Known rows, with every step that occurs
l/m/w/h: [ -3  -2  -8 -13   7 -22  -5  34 -34 -15 -13  -7 -44 -20  11   4  21   5
   8  19  -1   0  -6 -23   1   9   5  38  21 -24 -14  12   8 -20   6   6
 -12  -6   6   0   0   6   8   9  -4   1  18 -24   6 -23   2  -3 -27  -3
  53]
d/h: [  0   5   3  21   8 -18  -3   6 -13  -5  -9   4  -7  -7  -1   9   9 -17
   5   4  16   3   3   4   5  12  -6  -6   5   4  -8   1   1  11   4   5
 -11   6 -32  -2  18  12  -7  -4  -5   3  -3   5  -7   3  -6   2 -20  -4
 -10]
l/m/w/n/p: [  0   2 -10 -24 -39 -19   2 -28 -26 -26  -4  -2  58 -27  17   5  -1 -11
   1  19   8   9  10   4  -5 -16   1 -19  -3   4  18   6   2 -24   0  -4
  25 -13   5  15 -23   5  37   0  -9   0  15  18   0  -9  16   1  18  -7
  36]
w/m: [ -2   2  19  -5 -13   4   0  16   5 -11  -2   6 -25   9  -2  16  17  -4
   3   2  -7   2  -8  -6   5   7  -9   9   8  -6  45   0 -13   3  -3 -13
   5   0   6  -5   0   2 -11   7  10   0  -5 -13   2   8  -3   4  15   4
  60]
n/m: [  1   4  15  15   4  12   1  25  11  16   5   7 -12   2  13  10  -1  -2
  -6   4  -2   6 -10 -15  -4   7 -11  -2   9   3 -26  -3  -9  -2 -12   3
   2  -3   0  -4  -9  -8  -8   9   3   0  -5  13   0   2  10   4  -6   5
 -20]
d/h/w: [ -2   1  -3  29  16 -13  -3 -12 -13 -12  -6  -6 -11  -1   6   5  -5   1
  11   4  13  -1 -12   1  12   1   9  -6  -5   6  17  -9   7  -7  16  -2
  -7  20 -29 -13  25  11 -24  -5  -9  -1  -9   9  -6  -8   1   0 -23 -20
  -1]
r/n/m/w/h/d: [ -2   1   3  20  -3   2   0 -10 -15   1 -14   8 -48  10  10  -5 -21  39
   2  -1 -21  -9 -13 -15  -4 -11  25  -4 -17 -11 -40  17  11 -11   2  11
  -6   0  16  11  15  -3  43 -19  -8   6  16 -20  -3   9  18  -9 -31  -4
 -49]
n/r: [  1   6  -3  10   1  37   1  28  -5 -12   8 -12  20  -1  -6  13   5   6
  -9 -11   7   6  16  30   4  44 -14 -13   5   8   4  -3 -14  -5  -8   2
 -10  -2   3  -5 -12   2  -8  11  14   4  -5  -6  -1   6  21   4  -6  14
  -5]
a/m/h/w: [ -7  -5   3  15  13  -2  -1 -10  12  12  14 -12  -5   7   0 -16  -8 -17
   5  20   2 -10  -2  -1   8   3   7  31 -12  -3  35 -17  11  12  12  -4
  -2  -1  -5 -10  -3 -10 -40  11   4  -4  -8  20   5 -26 -13  -2 -16   0
 -26]
a/m/w/n: [ -5  -2  -6  -1 -11 -13   1 -30  -3  -4  -1 -16  26   8  17 -13  -4  -8
  12  14   4 -13   1  -1  -3   3  -2   9   3  -3  24   8   4 -15   7 -11
  21 -21   5  16 -11  -3  21   5  -6   6  -4  12   5 -24 -17   3  15  -3
 -31]
d/h/m/w: [ -4   2  -9  -5  19  -1  -3  -3 -44 -33 -12  -6 -19 -10   3 -10  13 -14
  11   7  -3  10 -25   9   0   5   7   7  17 -27 -37  18  22  -4  11  -5
 -11  -6 -21   2  15   7 -11   3  -6   4  11  -4  -5  -9  -7  -4  -2  -4
 -46]
d/h/m: [ -2  -1  -6  -4   9  -2  -1   1 -11  -7 -12   5 -18   0   8  -9  13  -5
  -1   8  13  13 -16   0   3   7  -4  -8   7   1 -39   5   2  21   3 -11
 -11   4 -24   1  28   3 -13  -1  -4   1  -7  -4  -3  -1  -8   1   9  -1
 -23]
l/m/f: [-12  -3  14 -16  -1  -5  -3  25  12 -20   5  15   1  -8 -13   3  10 -25
   2  28  -3  -4  17 -34  -2   4  -3  11  11 -17   8  -4  -6   7 -10  22
  13  -4  -1   1 -17   3 -15   1   8   2  16   6  -1  -7   3   5  24   2
  57]
h/m/w: [ -7  -3   3 -16  11  20   1   1 -29 -30   9  -6   1   5   1  -5  13  -3
  13   9 -11  13 -23   7  -2  -2   2  14  19 -22 -26  17   7 -15   0  -1
  -1  -5   9   3  -9  -2 -18   4  13   1  15  -4   3 -15  -8  -3  11  11
 -20]
l/m/w/h/d: [ -6  -6 -11   5  -8 -14  -4   3 -42  -4 -18  10 -50 -10  14 -16  10   3
  13  14  -4  -4   6 -24   1   2  23  33 -12 -18 -12   5  12 -11   6  26
  -4   8  16  12   9   1  13   8 -12   3  21 -29   0 -18   1  -3 -28 -10
  41]
a/m/w/n/p: [ -2  -3  -8  -3 -55 -11   4 -33   3 -29   3  -5  51 -13  23  -6  -5 -21
   6  11   4  -6  17  20  -3   5   0 -28  -7   1  32   1   0 -17  -1 -14
  37 -14   6  16 -19 -11  34   8   1   7  -2  18  -4 -29  -4   4  20  -6
 -41]
m/r: [ 11   1   7   4   1  11  -1   6  -1  15   5  -5   9  -1 -24  15  13  -8
  -1 -42   2   9  14  28  -2  -8  -4   0   7  -2   4   2 -11  -4  -8  13
 -17  12  -4 -12 -14   2 -17   1   9  -3  -4   0  -2  14  -8   5  -3   5
  28]
l/m/w: [  0  -4  10 -17  18  -4  -2  11 -46 -25   8 -11   6 -10   5   5  10  -5
   9  17  -5   3  -5 -22  -3   1   0  22  15 -24   7  10   4 -25   2   7
  -2  -8  -1  -3 -18   0 -12   9   7   1  17   2   4 -35   2   1   2   2
  50]
a/m/l: [ 18  -3  14   3   1   1   3   2  37  -2  10   0  -1   7   2  -9   6  16
   1  -8   5 -10  11  -6   1  28 -11  -2   8 -28  22  -2  -7 -14  -1   7
  30  -8  -1  -2 -17 -13 -23  27  16  -1  -3  -1  -2 -27 -18   7  22  15
 -26]
a/m: [  2  -1  13   5   1   3   1  13  11  -1   8  -5  -4   8  17  -2  -3  -5
   1   7   3 -12  10  -6   6   9 -11   0  -3   3  31  -6 -14   6  -9  -5
  11  -1  -4  -2 -10 -15 -19  10  13   4 -12   0   2 -33 -16   7   8   6
 -19]
m/w: [  0   0   3  12   5  12  -2   0 -32 -21   6  -8   4   1   0  16   7 -11
  14   0 -11   3  -3  15  -3  12   2  24  13 -22   8  18   3 -28   1   2
   0   1   2  -2 -18   5 -14   5  13   4  10   4  -2  -9  -5   2 -12   0
   0]
h/m/f: [-15  -3  16 -21  -6  30   1   2  27 -28   4  19   7   5 -16 -11  13 -13
   5  20 -13   5  -3  -5  -4   5  -6  10  11 -16 -32   6  -4  16 -13  -3
  13  -2   6   2  -4   3 -21  -3  10   5   5  -3   3   1  -7   3  35  12
 -23]
h/m/r/n: [  9  -6   4 -37   7  23   5  -7   5   1   1  -5  20  -3 -23   2  -9  30
 -18 -40 -11  16 -12  10  -4 -17  -4 -23  10   5 -29  10 -11   0  -7  -6
 -27   4   1  -7  -5  -3   9 -30   9  -5   0 -11   1  17  -6  -5  27  11
 -12]
a/m/f: [ -9   1  23   3  -5   9   1   4  44 -24   3   8  -9   7  -6  -5   8 -18
   9  17  -6 -19  28 -13   1  21  -1   5   8 -17  25  -1 -11  15 -11   1
  24 -10  -2   2 -17 -12 -18   8  14   9   0   5  -4 -11 -18   6  26   5
 -28]
w/h/m: [ -9  -1 -10 -16  -9   4   0  23   5   4 -14  10 -46  -1  16 -11  18  13
   3   9  -1  10 -17  -7   6   4  -9  17  12   8 -45   2  -9  15  -4 -27
 -10   7  14  -5  19   2  -8   3  -4  -3  -1 -35   3  -5  -8  -2 -12  -5
 -20]
a/m/r: [ 11  -1   4   1 -14   0   2   8  16  14   5  -8  -9   3  -9   3  12  -8
  -3 -39   6  -6  20  16   1  -1  -6 -10   7   1  26  -4 -14   0 -10  -4
  -8  -1  -1  -5 -16 -14 -22  11   7  -1 -14   1   4 -10 -23   6   9   5
   0]
r/n/p: [  9   0  17  -9 -36  15   5 -16  16 -26   0   7  53 -28   0  25 -16  14
 -11 -11 -10   9  15  14   4   1  -6 -43  -5  13  14   3 -15  -8 -10   2
  11   4  -2  -8 -18  -3  27 -19  23  -2   3   3  -4   8  14   3   4  11
 -17]
n/q: [  3   8 -16  -3  32  11  -1  32   0   2   6   5  26  10   6   9  -2   4
   1  -2  -1  -2   7  -6   1   3 -20   3   0  11   6  -8  -5   3  -5  23
  -1   5   1  -4   1   4  -3  15  19   0  -7  10  -2   0   7   7  -7   8
  10]
d/h/w/n/m/f: [-14  11  -6  25  17 -30  -4 -33  33  -5 -12  11   9   0  -3 -11 -12 -15
   3  22  11 -11 -16  -8  -4  -8  15 -19  -4  11 -23 -11   9   2   9 -13
  24   4 -21  14  38  19   7 -10 -36   2  -8  31 -10  23  13   0  15 -27
 -38]
r/n/m: [  4   3  25  -2  11  10   2  12   8   6   4   3  22   6   9  15 -20  30
 -17   4  -7   3 -13 -19  -5   0  -8 -19   4   9 -23   5 -12  -9  -6  -2
  10   0   1  -7  -1  -6  24 -21   3   0  -2  10   2   9  20   1  -2  12
 -34]

Rows
[ -2   4 -10   7  -1 -14   0   0   3  53   4   5  28   4   1   0  -4 -19
  -7  19   5   2  -9  -6 -14 -16 -12  17   2  21 -28  -4   6  29  -5  -8
  16  -9   3  17  -1   1  14   2 -28  -3   0  36   0  15  12   1 -10  -1
 -25] | w/n/m/h
[  9  -3  -6 -27  15  -2   1 -11  -6   2  -9  -2  12  -5 -21  -1  -3  20
 -17 -38   7  18 -12  17   0 -13   1 -41   9  10 -36  15   2  11   3  -6
 -32   0 -26  -9  22   6  14 -34  -9  -2  -2  -9  -1  19  -1  -3  13   4
 -26] | d/h/m/r/n
[ -9  -2  -9  27 -23   2  -1  -5   2  24 -16  22 -53  11   7  -5   6   5
  11   1   5 -12  16   3   8   6   9  15 -17   4 -22  -3  -2  15  -3  15
  -6  24  17   6  19   5   1   0   2   3  -4 -29  -1  14  -9  -4 -38  -9
   0] | w/h/d
[ 10  -4  -7 -18  -4   8   2  24  21   0 -12   7 -61  -1  -1 -14  23  28
  -3  -8   5  10 -21  -4  -1  17 -10  16  14 -27 -56   8   2 -10   2  -8
  10  -4  11  -1   9   1 -13  13   0  -4   4 -37   3  12  -6  -6   5   8
 -28] | w/h/m/l
[ 11  -5  10 -32  13 -11   2   6  -2   5   1  -4  32 -18 -16  15  -7  19
 -19 -29   3   7  10 -13  -3 -10  -2 -22   8   1  20   6 -16  -7  -7  10
 -26   3  -2 -11 -16   2  22 -24   3  -4  10  -3   6   5   7   1   9   4
  55] | l/m/r/n
[ 16   4 -11 -19  40  -8   3  20  23   1   8 -13  45  22  -7  -4 -21  33
 -17 -41   2 -11  21   4  -1  -7 -10 -31  -8  19  29  -5 -11  -2  -7  13
 -12  -7  -3 -11  -9 -12  17  -8  22   1 -10   3   7   9  -4   1  23  15
 -11] | a/m/r/n/q
[ 13  -4  15 -16 -38  20   5 -32  26 -36   5  -3  20 -19 -28  19 -16  22
 -12 -39 -16   9  -3  37   9 -24  17 -46 -19  14  57 -10 -11 -26   4 -18
 -10   8   5 -17 -14  -1  16 -26  15  -8  -8 -11  -6  34  15  -2  33  -1
  47] | h/w/m/r/n/p
[  0   5  -2   4   1  -1   2  -4  22  27  -2   5  36   8  20   0  -7   2
  -9   9   9   0 -14 -17  -8  -5 -15 -11   6  27 -30  -1 -11   0  -8 -19
  23  -3   4  12   4   4  22  -2 -16  -1  -9  24   1  18  15   7   8  -6
 -20] | w/n/m
[ 22   0 -12 -43  53 -12   0  32  -3   2   5  -6  51  -3 -12  13 -16  35
 -25 -29   0   2   9 -22  -5 -18 -10 -23   2  15  10  -4 -11 -13  -7  24
 -26  -2   1 -10  -6   1  26 -10  12  -1   6   8  10  14  19   0  17  10
  65] | l/m/r/n/q
[ -9  -1   0  23  -9  12  -1 -28 -16  32   8  16   5  10 -11  -8  -2 -23
   8   8  -5  -7  20   8  -4  -3   7  20 -18   1  -2  -3  10  37  -3  32
  -3  14   6  11  -5   0 -17   5   6  -4   7  14 -11  -3  -8  -3 -28   4
  -4] | m/h/d
[ -5  -5   1  -7  22  -3  -4   5 -21  14  16 -11   3 -11   0   0  -3 -13
   2  24   2   4 -11 -22   3  -9   7  34  -4  -8  20 -19  11   4   8   1
  -9   5  -1 -13  -2   1 -30   6  -1  -9   7  17   2 -16   7  -6 -11  -6
  57] | l/m/h/w
[ -7   6  -6  33 -13   3  -2   1 -15  10 -14  13 -67  12  12 -14  -1  10
   8   9 -15 -11  -9  -5  -5  -6  25  17 -10 -20 -48   8  13 -10   1  17
   6   4  19  14  19  -2  11   9 -13   6   8 -21  -3  10  12  -4 -37  -9
 -29] | n/m/w/h/d
[ -9   2 -22   8   5  11   1 -25  18  16  14 -23  22   4   2 -19 -18  -3
  -7  15  25 -12   4  23   3  27   1  -2 -13  33  30 -18  12  17   9 -23
   1 -18   7  11   4  -5   5  11 -19  -2 -16  20   7 -13  15  -4   5  -7
 -33] | a/m/h/w/n/r
[ 11  -2  14  -9  -4   9   2  -4   5   9   1  -6  31  -8 -23  22  -8  19
 -12 -44  -1   6  12  16  -2 -10  -2 -25   7   5   5   8 -13  -6  -5   4
 -22  12   0 -11 -14   8  10 -30  10  -2  -2  -4   2  13  -4   1  -4   9
   8] | m/r/n
[ 16  -4  17 -10   1   1   4  -4  19   6   4 -13  14   9 -14  -1 -14  12
 -13 -40  -5  -6  15   3   3   2  -4 -34   5   7  33   3 -15  -5  -7  -3
  -9  -4  -2 -10 -18 -13   9 -20  13   1 -10  -2   2 -11 -10   0  18   6
 -13] | a/m/r/n
[ -6  -2  10 -14  12 -11  -3  27 -23  24  14   1  11 -14  -3  10  18 -22
  -4  30   5   8   6 -26  -4  -5 -10  31   7  -3   8  -7   7  25  -3  15
 -10  -4   0  -4 -15  -2 -14   9  -7  -4   8  12   0 -14   6  -3 -12   6
  48] | l/m/h
[-11  -1 -10   8 -42  -9   3 -42  22  10  13  -7  37  -9  14 -17 -16 -25
   3  30   8  -6  11  20   5 -13   3 -17 -24  23  43 -26  10  16   4 -19
  22  -1   6  11  -9 -13   7   5 -10  -6 -15  32   2 -13  -1  -5   8  -9
 -32] | a/m/h/w/n/p
[ -6   0  -6  11  -2  -6  -4  17 -22 -10 -13  -8 -42  -7   1  15  17  -3
  15   9   0  -1  -2  10   2  12   6  42   9 -21 -25  16  10 -21   7  -3
  -5  -4   5  -5   3  10   3   2   0   4  12 -26   1  -1  -2   2 -36  -7
  -9] | m/w/h
[ -8   0   8  12 -25  16  -1 -14  -6  14   3  22 -23  13 -19  -1   5 -19
   9  14 -15  -7   8  -4   1   1  11  23 -16  -5  27  -6  10  43  -1  12
  -4   4  11  16  -1  -2 -18  11  -1  -3   6  -6  -4   5  -8  -3  -1   5
  47] | w/m/h/d
[ -8  -3  -7  27 -17 -10  -1  -8 -10  -4 -12   0 -73  14  14 -21   8   7
  18   9  -9 -24  17   0   5   7  20  22 -16 -18   3   6  11  -8   7  16
   4   1  13  16  10 -15   3  13  -1  10   2 -29   1 -25 -15  -5 -25  -9
 -32] | a/m/w/h/d
[ -6  -5   0   3  -4  -4  -3  -9 -29  31   8  20   9   2  -1 -11  -2  -9
   0  23  -7  -1  17 -24  -3 -14   6  23 -13  -2   4 -10   7  43  -3  34
  -7   8   9  13  -6  -8 -15  10   0  -6  14   9   0  -9  -1  -2 -14   7
  48] | l/m/h/d
[  9   1   3   3  -3  13   0  -1  17  -8   3  -9 -31   5 -27   7   2   5
   4 -38 -10   2 -17  26   8 -16  14   2  -9   0  40 -10  -7 -21   6 -14
 -15  12   3 -16   0   9 -28   1  11  -9  -8 -14   1  17  -3  -1  23  -9
  79] | h/w/m/r
[  4   2   0  16  12 -10  -3 -10   3 -27 -12  -1 -36  10  -1  -4   3  -2
   9   9   6  -4 -20   2  16   2  10   4  -4   4  43 -12   6  -3  22 -17
  -6  10 -27  -8  36  13 -16   2 -13  -4 -11  -7  -6  11   1  -2   7 -21
  49] | d/h/w/m
[ 10  -3  -4 -32 -56  16   6   7  17 -14  -6   5  -6 -27 -12   0   1  18
 -19 -38  -4  22   4  39   1 -21  -3 -39   2  16 -49   6 -10   7  -7 -18
 -23   6   6 -11   0  -4  41 -31   7  -5  -1 -36  -3  29   7  -6   0   5
 -33] | w/h/m/r/n/p
[ -1   8 -13  26  15 -27  -2 -25   7  19 -13  -2   1   3  22 -13 -26   7
  -4   7  18  -6 -30  -7   1 -20   7 -20 -14  30 -21 -12  10  -5  11 -20
  14   8 -25   6  39  17  17  -9 -34   1 -12  29  -8  12  18   0  -3 -23
 -24] | d/h/w/n/m
[-15  -8 -11   9   8 -10   0 -33  12  31  13 -14  23   4   6 -24 -15 -14
   6  21  12 -13  -4  -7  -1  -2   3  21 -14  25  28 -18  12  15  14 -21
  14  -3   2   5   6  -4  -3   5 -11  -4 -16  28   0 -24 -10  -4  -4 -15
 -24] | a/m/h/w/n
[ -4   9 -32  -7  31 -14   0  10   9  21  -4   2  62  15  11   2 -10   8
   4  -2  15 -11   5  -1  -7  -1 -22  -1  -3  32  -5  -7  -4  -2  -3  12
  21   3   5  13  14  15  26   1   0   0  -9  19   3   6   6   4  10  -1
   5] | w/n/q
[  0   8   2  19   3 -10  -3  34 -17   0  -8  -6 -66   0  12   5  15  -1
   5  13  -7  -1 -20  -7  -1   3   2  25  13 -21 -40  11   7 -23   2  -6
   0  -8   4  -6   2   4   6  12  -8   4   8 -16  -1  15  13  -1 -37  -5
 -34] | n/m/w/h
